Each row was made from one small tree. The marks that hang from a mark follow it in brackets, in alphabetical order. Every link used is in the known rows. Write each row's tree.
Known rows:
pakes[pila[gifiv lole[kepeb]]]: [ -5.0  36.1   2.1  28.0  24.9   6.8 -53.9   5.4 -10.0 -42.1 -18.8  19.3
  -7.0  22.2  28.4  -4.3  42.6 -63.0  25.2 -19.9  38.5  -0.1 -56.0 -20.1
  47.6]
kepeb[bidot selu[papava]]: [ 19.2 -16.1  -9.3  45.4   0.1  21.5  10.5  38.5  -7.1   0.9  15.4  19.6
 -21.9 -11.6 -18.3  21.8   2.4   6.2  -1.4 -20.8  -4.2  40.7 -21.9   6.8
   9.1]
kepeb[bidot]: [ -2.4   9.3 -11.1  41.5   1.6  24.8 -17.4  -8.8  -4.6  -0.5  -6.9   0.5
  -3.3 -10.2   6.6  27.1  46.7 -20.4  -4.5 -24.5  26.2  28.8 -36.8   2.2
  10.8]
papava[bidot]: [ -2.4  11.8 -12.4  42.2  17.1  19.9 -16.2  -1.8   4.7  -8.2   5.8   5.3
  -2.9 -11.8  21.4  21.3  43.0 -21.3   0.7 -16.6  29.9  27.9 -37.7   7.4
   4.8]
gifiv[papava]: [-11.1  22.9  -4.0  28.5  37.0   5.6 -15.9 -23.7  10.0 -18.4   8.4  -2.8
   3.1  -2.6  37.6  20.7  40.4 -40.4   2.6 -11.8  34.7  22.7 -45.7  22.0
  -1.7]
pakes[pila[bidot gifiv]]: [-11.7  44.9   6.3  29.2  27.5   3.1 -33.2  -1.2 -25.9 -52.6 -24.1  -5.7
   1.2  16.8  30.3   3.5  20.9 -62.9  29.6  -8.8  35.2  -8.5 -57.9 -11.5
  47.5]
kepeb[bidot selu[papava[lole]]]: [ 26.9 -35.4  -9.4  53.4  24.1  21.0  17.2  45.3   9.6  12.0  29.1  33.0
 -21.5 -14.2 -27.5  12.4   6.1  15.8   1.8 -22.4  -6.3  38.2 -14.8  18.1
   9.6]
gifiv[papava[lole[kepeb]]]: [  7.1 -16.8  -7.4  44.1  67.6  -9.8 -10.3 -25.2  32.4  -5.1  34.3  28.8
  -3.8  -6.4  31.0   9.1  38.3 -17.0   6.8 -14.2  23.2  34.9 -38.8  34.5
  -5.3]
zigol[kepeb papava]: [-13.7   9.8  -4.9  32.0 -19.4  47.1 -19.5 -35.3 -13.4  24.7 -20.3  10.7
   5.8  -1.0  -2.7  19.3  23.0  -2.4 -15.9 -24.9  39.2  38.3 -32.4   0.5
  11.4]
papava[bidot selu]: [ 10.1   9.1 -18.3  46.3  28.1  29.4  -1.2  15.1  14.7 -14.4   2.4   4.9
  -5.8 -11.0  14.1  19.2  26.4 -20.5  -6.9 -15.4  22.9  30.5 -22.9  -0.4
  -5.0]
lole[kepeb[selu]]: [ 17.2  -0.1  -4.7  32.9  10.3   2.3  -7.1   1.5   5.7 -12.8 -10.0   8.3
  -8.2  -0.2  24.8  15.4   5.8 -15.4  -1.3 -21.2  13.3  39.8 -35.0   1.6
  -4.2]
pakes[pila[bidot gifiv lole[kepeb[selu]]]]: [  4.3  22.3  12.3  28.4  28.4 -21.8 -31.1  23.7  -9.9 -59.8 -19.7  16.6
 -11.8  27.6  32.0 -17.0  10.7 -55.4  27.6 -21.4  20.8   0.8 -54.6 -21.6
  48.2]
papava[bidot zigol]: [  1.9   2.9 -27.0  39.0  15.1  12.4 -27.7  -9.6  -6.5   0.0   7.0  29.9
   0.3 -19.6  17.7   9.8  40.6  -9.6   8.3  -4.3  24.0  38.2 -48.5  10.0
  -4.1]
pila[bidot lole]: [-26.9  30.4  10.1  14.4  20.3 -27.0 -27.7 -15.4  -2.8 -38.7  -7.9  -8.8
  -4.7 -10.9  47.5   5.1  38.9 -60.6   6.7 -28.3  43.4  -4.8 -57.1   3.6
  10.4]
papava[lole selu[kepeb[bidot]] zigol]: [ 34.7 -31.5 -35.1  50.5  34.1   3.2  -1.0  28.6   2.9   9.3  14.9  57.3
 -18.9 -21.6 -10.0   2.2   9.7  18.4  11.0  -6.3  -4.3  42.5 -26.8  12.8
  -8.4]
gifiv[papava[bidot selu zigol]]: [ 13.1  -4.7 -31.1  46.6  53.7  10.6  -6.4  -0.4  17.2 -10.5  27.2  39.2
  -0.6 -12.4  16.7   4.4  29.8 -10.5   2.8   3.5  14.5  46.4 -35.2  17.2
 -16.7]
zigol[kepeb[bidot]]: [ -7.0   5.1 -11.0  43.0 -19.3  37.6 -11.2 -20.9 -10.3  20.2 -11.5  11.6
   1.1  -2.7  -8.4  18.2  41.3  -3.9 -11.5 -21.7  31.4  38.2 -33.6  -0.9
  15.6]
papava[bidot lole selu[kepeb]]: [ 30.5 -22.1 -23.3  53.5  51.6   7.3  11.4  40.5  21.5  -7.7  25.2  37.0
 -22.2 -15.0   8.5   8.2   9.5   7.7   7.0 -11.4   5.7  33.7 -18.2  17.1
  -7.5]
papava[zigol]: [ -5.5  20.0 -18.2  22.1   8.8   7.2 -32.6 -22.2 -14.7  -5.1 -12.6  14.4
   4.5 -16.2  26.8  11.2  30.7 -27.3   8.5  -5.6  33.2  27.6 -53.7   7.2
  -6.3]
selu[kepeb]: [  1.6  15.2  -8.5  23.3   9.4  -5.2 -16.4   4.0 -14.1 -14.9  -6.7   8.0
 -15.9 -12.0  36.0  21.3  14.3 -21.3  11.9 -12.3  21.0  22.0 -46.1  10.8
  -0.1]
pila[gifiv lole]: [-29.6  40.4   0.5  18.4  12.0   2.9 -31.2  -1.2 -11.0 -39.7 -18.5 -10.4
  -2.7   9.3  32.6  -2.5  47.6 -70.9  10.5 -30.0  47.6 -11.8 -59.0 -13.4
  34.2]
lole[kepeb[bidot selu]]: [ 24.0 -18.2 -12.0  50.9   1.7  10.7  -1.2   8.6   5.1  -0.1  -3.2  18.8
 -12.1  -1.6   1.5  18.7  19.3   3.9  -6.2 -27.2   1.5  51.6 -27.9  -1.7
   5.3]

Which tree is each row?
[ 13.2 -21.0 -20.5  37.1  38.7  -8.4 -28.1 -23.5   8.4   7.6  12.6  46.7
  -1.9 -20.8  20.9   0.1  29.8  -5.0  12.7  -7.8  20.4  38.1 -47.1  20.2
  -9.6] | papava[lole[kepeb] zigol]
[ 23.8 -40.1 -17.4  50.7  30.6  -2.6   5.8  39.5  -5.7  11.3  46.5  50.3
 -35.9 -26.2 -14.0  15.3   6.9  23.6  15.8 -14.1  -8.4  34.1 -25.7  29.6
  10.1] | selu[kepeb[bidot] papava[lole]]
[ -6.1  43.9  -0.6  33.3  45.0  25.1 -33.9  -3.4  -7.9 -39.8  -6.6   5.1
   6.1  26.8  25.1   7.9  37.9 -59.5  25.8  -2.3  36.4   6.2 -51.9   0.3
  41.7] | pakes[pila[gifiv[papava]]]
[ 22.2 -16.9 -21.0  50.6   2.4  30.9   0.7  20.3  -8.8   8.7  -3.3  28.3
 -21.7 -11.2 -16.5  26.1   6.6  18.9  -8.9 -27.3  -2.5  46.2 -14.2  -1.6
   5.2] | zigol[papava[selu[kepeb[bidot]]]]
[ 34.8 -32.1 -36.9  49.5  49.6  -2.6  -0.9  35.0  12.2   1.7  27.0  61.8
 -18.6 -23.5   4.1  -4.4   5.7  18.5  15.3   1.9   0.1  43.4 -27.5  18.7
 -15.0] | papava[bidot lole selu[kepeb] zigol]
[ 13.0 -10.7  -6.0  41.5   3.1  -0.6 -14.5  16.3  13.0  -8.0  -3.1  21.7
 -16.3   1.2   7.4   6.5  36.4 -14.0  -6.1 -37.1  10.5  37.6 -33.1  -8.7
  10.2] | pila[lole[kepeb[bidot selu]]]
[ 17.7 -24.2 -29.4  51.6  11.9  36.6  -1.4  -3.8   8.7  31.9   1.7  50.8
   2.2 -11.8 -28.7  -4.2  23.6  16.9  -8.2  -9.5  18.7  46.2 -21.7   4.4
  -1.7] | papava[lole selu zigol[kepeb[bidot]]]
[  1.4  26.7 -11.2  50.5  52.3  29.1 -27.9  10.8   1.1 -35.2  13.9  19.5
   0.6  24.3  17.0   4.9  48.2 -42.4  26.1  -0.4  28.3  17.9 -45.7   2.1
  43.4] | pakes[pila[gifiv[papava[bidot]]]]
[ 16.1 -22.0 -16.3  43.1   7.2  -1.6  -2.4  33.0 -23.1   0.3  31.2  36.2
 -36.6 -24.1  -4.3  23.7   6.2  13.1  12.5 -12.6  -7.1  36.8 -33.5  18.1
  10.0] | selu[kepeb[bidot] papava]
[ -0.5  36.3   2.1  36.3  65.5   2.7 -12.5   7.1  -2.8 -63.7  -2.9   3.5
  -0.2  23.0  30.0  -2.7   9.9 -63.4  24.2  -0.9  25.8   0.0 -43.8  -3.2
  34.0] | pakes[pila[bidot gifiv[papava[selu]]]]
[  8.0  24.2 -22.3  41.7  61.8  16.9 -36.0  29.0   7.3 -42.1  11.4  49.5
  -2.2  19.8  10.6 -20.6  45.2 -47.7  26.0   2.7  27.3  14.4 -45.3  -9.7
  32.5] | pakes[pila[gifiv[papava[bidot selu zigol]] lole]]
[ 32.6 -47.7 -15.3  65.6  32.5  24.5   2.7  14.0  26.5  18.6  23.4  45.8
 -10.7  -5.3 -13.4   8.4  14.9  33.6  -6.4 -31.1  -2.3  59.8 -12.4  12.6
   4.0] | zigol[papava[bidot lole[kepeb[selu]]]]
[  5.6 -18.8 -14.4  58.4  32.3  39.2 -12.6  -4.1  16.6  18.8  20.3  26.8
  -1.6 -13.4  -8.7  17.2  42.8   9.2  -4.4 -27.5  23.6  37.9 -21.1  16.2
   9.8] | zigol[papava[bidot lole]]
[  7.4  -4.3  -2.3  28.9 -11.6  24.8  11.0  19.7 -12.8   9.0   2.4  19.7
 -13.2  -4.3  -7.4  10.1 -15.7   2.8  -5.0 -12.0  14.3  38.0 -26.1   6.9
   4.8] | zigol[kepeb[selu[papava]]]
[  5.0 -28.0 -27.1  49.8  45.5  13.3  -8.7 -22.6  20.8  27.0  41.2  61.7
   7.4  -8.0   1.4 -10.3  44.5  15.6   6.3   3.9  25.8  51.9 -40.9  34.2
  -3.6] | gifiv[papava[bidot lole zigol[kepeb]]]
[ -1.9  -3.9 -24.9  39.8 -21.5  27.9 -23.0 -28.0 -19.8  28.7  -9.1  36.6
   4.6  -9.5 -12.4   7.0  37.9   8.3  -4.6  -9.6  27.0  47.3 -44.6   1.4
   7.2] | papava[zigol[kepeb[bidot]]]
[  8.9 -15.7  -9.4  50.6 -35.6  57.0   2.2  -3.7  -9.4  34.9 -19.6  21.2
  -0.2   7.8 -35.4  17.0  15.7  27.2 -23.2 -33.2  13.5  58.8 -14.9  -9.6
  19.2] | zigol[kepeb[bidot selu] papava]
[ 19.7 -43.8 -27.6  57.6  57.6  -8.8 -17.1 -25.6  21.8  17.6  44.0  64.7
  -4.1 -15.9   3.1  -0.1  48.7  12.8  10.3  -7.6   4.9  56.0 -41.9  33.8
  -3.6] | gifiv[papava[lole[kepeb[bidot]] zigol]]
[ 11.0 -25.3  -7.5  45.5   9.4  -5.9  -1.7  45.2  -9.1 -19.3  22.4  35.8
 -31.9   5.5 -14.0  -8.0  12.0 -12.5   9.6 -32.8  -4.8  27.0 -36.3 -10.7
  38.5] | pila[gifiv lole[kepeb[bidot selu[papava]]]]
[ 27.3 -28.7 -17.7  32.3  14.2 -12.3  -7.6  16.7 -12.6   0.1  20.6  51.8
 -21.1 -20.4   6.0   3.3 -17.4  11.3  12.1  -3.1  -7.7  53.5 -40.2  13.8
 -11.0] | lole[kepeb[selu[papava[zigol]]]]
[-12.5  -4.2  -9.3  44.6  36.6 -12.0 -21.8  -9.8   7.3 -24.8  24.5  26.0
 -11.4  12.4  16.6  -6.7  62.4 -39.5   9.6 -29.7  21.1  19.5 -52.6   1.1
  36.0] | pila[gifiv[papava] lole[kepeb[bidot]]]
[ 28.6 -30.8 -21.2  61.7  58.6  14.0   3.9  13.7  36.1  -1.8  29.0  37.4
 -12.0 -14.9   7.1   7.7  24.6   3.2  -3.0 -18.7  10.7  41.5 -15.5  13.4
  -8.2] | papava[bidot lole[kepeb] selu]
[ 36.7 -45.3 -28.3  55.9  38.7  -3.0  -5.2  14.8  21.9  11.3  25.3  61.2
  -8.0 -12.9   3.0  -6.8  15.7  24.4  10.0  -9.1  -2.1  59.0 -32.3  16.4
  -9.9] | papava[bidot lole[kepeb[selu]] zigol]
[-35.6  34.9   8.2  16.6  22.0 -26.7 -25.8  -9.0 -16.4 -55.4 -11.7 -13.7
  -5.6   5.5  42.9 -10.2  36.7 -75.3  16.9 -29.9  44.0 -19.8 -66.0  -9.1
  36.5] | pila[bidot gifiv lole]
[ -6.3  -7.5  -5.2  40.6   4.3  47.2 -12.4 -29.8   3.2  34.7  -5.7  24.3
   6.1  -3.9 -13.4  10.6  27.3   7.3 -12.1 -27.4  37.7  35.9 -24.0  12.0
  11.7] | zigol[kepeb papava[lole]]
[ 30.0 -23.4 -21.9  52.3  35.1  11.7  10.1  35.3  13.0   1.4  13.0  33.7
 -22.7 -14.0  -5.7  13.2  13.1   8.4   3.4 -19.5   1.4  32.8 -15.8  11.4
  -1.1] | papava[lole selu[kepeb[bidot]]]
[ 30.0 -34.2 -23.3  59.8  42.8  25.3   7.6  33.4  17.2  11.4  25.1  45.6
 -21.6 -16.0 -10.9  11.8   5.8  27.9  -0.4 -21.2   0.3  43.5  -7.6  13.9
  -1.4] | zigol[papava[bidot lole selu[kepeb]]]
[ 10.3 -15.8 -27.7  48.3  39.7  11.7 -19.8  -3.2  11.9  10.0  20.8  43.3
   1.2 -20.9   8.0   1.3  42.4   0.2  11.7  -6.2  22.7  36.0 -40.7  20.3
  -3.7] | papava[bidot lole zigol]
[ 28.7 -28.0 -19.1  37.4  32.2  -7.3 -10.8   1.3  12.1   5.8   5.5  46.5
  -4.0 -10.3  12.0  -4.9   6.6   6.3   9.2 -10.5   6.8  47.5 -37.4  14.2
 -13.0] | papava[lole[kepeb[selu]] zigol]
